Every row comes from one small tree of marks. The marks that hang from a mark follow it in brackets, in alphabetical order. Every link used is in the known rows. Which tree was each row made from?
In the rows, 128 means zero.
Known rows
Q[F]: [152 157 153 138 167 128 132 130 102  84 106 121  85 140 110 134 146  87
 149 147 126 133 114 156]
U[B[E Q[A[F X]]]]: [153 131 119 177 156 160 134 112 161 128 108 134 121 123 158  77 129 110
  95 124 103 180 116 132]
A[F[X[Q]] U[B]]: [167 146 122 159  70 128 101 101 173 102 140 118 108 139  92  79 107  79
  91 156 190 174 170 143]
S[U[B[Q[X]] E]]: [187 115 142 196 162 112 127 146 152 117  97 119 110 121 134  97 122 113
 125 159 132 133 129 100]
X[Q[A F[B]]]: [155 174 142 127 135 136 123 143 117  88 102 142 104  79 153 129  87  71
  90 166 103 135 124 170]
A[B F X[Q]]: [129  95 121 131  86 143  95 105 158 119 176 124 130  93 139  50 166 102
  81 189 121 185 138 163]
F[B[E] Q]: [191 150 157 170 147 131 160 180 123 125 102 107 108 105 146  99 133 125
  79 108 106 163 128 131]
U[B[Q[A F X]] E]: [168 132 128 181 158 112 129 148 154 116  94 144  71 135 155 114  88  84
 137 143 123 135 131 113]
F[X[Q[A]]]: [164 145 154 154 154 122 148 130 116  75 111 142  72  94 153 101  87  90
  54 146 141 153 146 132]
F[B[E] X]: [183 166 143 200 164 133 136 135 114 135  97 103  84 126 169  69 101 116
  57 126 135 147 160 105]
B[E Q[F X]]: [118 128 150 176 167 108 165 124 108 113 118 105  65 153 139  99 134  78
  85 100 127 140 119 162]
F[Q[A[U[B E]]] X]: [198 140 146 182 136  96 168 160 173  76 120 124  81 133 145  98  84 101
  58 126 161 151 154 106]
S[U[B[Q[A F]] E]]: [185 131 131 180 158 112 127 143 150 103  98 127 132 114 130 115 118 110
 132 164 115 127 110 124]
Q[F[B[E] X]]: [159 177 139 175 156 120 132 133 109 121 104 107  76 142 143 105 109  86
  88 131 135 126 147 139]
B[E Q]: [150 111 154 179 165 136 169 121  98 114 106 116  97 122 132  90 154 123
  93 105 106 176  98 146]
S[U[B[Q[A X[F]]] E]]: [174 119 126 180 156 112 121 144 164 109 119 121 131 110 148  93 106 102
 115 163 117 138 126 111]
S[U[B[Q[A]] E]]: [197 122 134 188 165 120 128 141 150 105  92 127 137 105 138 102 119 125
 123 164 115 139 113 109]
F[B[E Q[X]]]: [162 143 138 196 165 137 141 138 111 134  94  95  77 127 183  73 112 111
  63 134 119 151 142 127]
X[F Q]: [129 118 145 103 108 145 123 136 117  97 159 145 120  59 100 117 128  79
 119 148 101 191 115 157]
S[U[B[Q[F]]]]: [168 138 133 171 163 137 124 131 137  99  83 122 117 126 123 122 146 112
 129 169 133 132 117 133]
X[F[B] Q[A]]: [149 153 124 111 114 151 110 142 131  99 141 140 136  49 160 104  83  80
  81 171  84 177 129 156]
U[B[Q]]: [170 129 130 171 159 164 127 129 131 110  69 144  80 126 139 117 138 122
 139 156 131 170 125 111]
B[E Q[A X[F]]]: [123 122 134 166 171 120 162 119 131 103 136 109 106 126 175  72 111  85
  53 107 102 163 117 154]
F[B[E] Q[A[U] X]]: [182 173 145 185 151 108 160 165 171 104 108  87 112 136 190  71  83  85
  27 118 124 129 153 134]

Which tree is each row?
[194 118 125 190 141 109 123 134 152 106 118 118 125 116 136  90 111 123
  99 162 143 147 132 118] : S[U[B[Q[A[F[X]]]] E]]
[150 127 142 171 186 125 158 126 117  69 100 110  58 135 194  94 103 100
  63 156 135 146 131 139] : B[Q[A X]]
[133 147 124 119 100 145 117 118 174 103 148 149 169  75 117  94  96  58
  98 139  90 179 115 157] : X[F Q[A[U[B[E]]]]]
[174 147 133 152  99 130 109 131 111 111 142 107  83 104 136  85 104 103
  65 161 162 177 170 152] : A[F[B X[Q]]]
[147 159 152 136 124 135 130 144 107 119 110 138 103  85 116 122 114  74
 108 137 103 145 121 167] : X[Q[F[B[E]]]]
[144 153 127 119 116 150 117 141 132 120 145 138 156  50 155  92  86  75
  74 141  68 178 119 160] : X[F[B[E]] Q[A]]
[188 169 126 158 155 132 116 123 124  84 119 102 107 127 181  80  93 111
  60 166 141 154 154 149] : Q[A[F[B X]]]
[130 125 132 155 171 135 161 113 123  73 127 118  67 126 168 110 122  98
  75 161 112 153 106 156] : B[Q[A[X] F]]
[166 135 142 195 177 130 133 129 150 121  83 114 126 131 140  89 138 106
 101 139 126 132 128 120] : S[U[B[E Q[X]]]]
[182 153 147 180 180 141 119 131 150 123  77 123 161 121 119  95 150 113
 132 137 111 132 116 117] : S[U[B[E]]]
[159 124 122 157  88 140 127 117 211 106 174 100 114 147 103  67 142  92
  91 146 162 190 148 131] : A[F[Q] U[B] X]
[188 171 142 173 148 113 148 167 168  80 104  87  86 134 196  85  78  88
  36 158 143 128 164 127] : F[B Q[A[U] X]]
[164 145 127 191 171 155 150 124 128 126 105 103 104 105 201  67 107 123
  46 144  88 163 120 129] : F[B[E Q[A[X]]]]
[204 135 145 183 166 123 115 149 151 117  93 128 144 110 113 101 135 119
 157 156 117 132 119  97] : S[U[B E]]
[174 139 112 185  82 120 120 100 140  95 150  67  83 157 137  62 105 112
  46 176 194 175 173 149] : A[F[B[Q] X] U]
[166 121 132 184 145 112 127 151 142 129  97 140  58 138 131 118 106  89
 154 138 134 143 134 108] : U[B[Q[F X]] E]
[153 117 119 162 124 155 121 111 132 119 167  86  80 116 164  61 135 123
  65 174 133 193 145 141] : A[F[B[Q]] X]
[138 114 155 188 175 121 168 123 110 115 109 104  73 141 154  78 134 101
  72 101 125 159 123 139] : B[E Q[X]]
[132 122 149 168 158 123 167 122  96 112 114 115  91 136 118 112 151 102
 105 104 109 159  94 169] : B[E Q[F]]
[152 177 118 156 153 122 111 117 176  81 134  88 118 141 193  64  68  60
  58 176 132 129 160 132] : Q[A[U] X[F[B]]]
[162 132 134 182 162 160 137 128 135 135  73 142 106 125 133 101 143 117
 130 117 111 174 114 117] : U[B[E Q]]
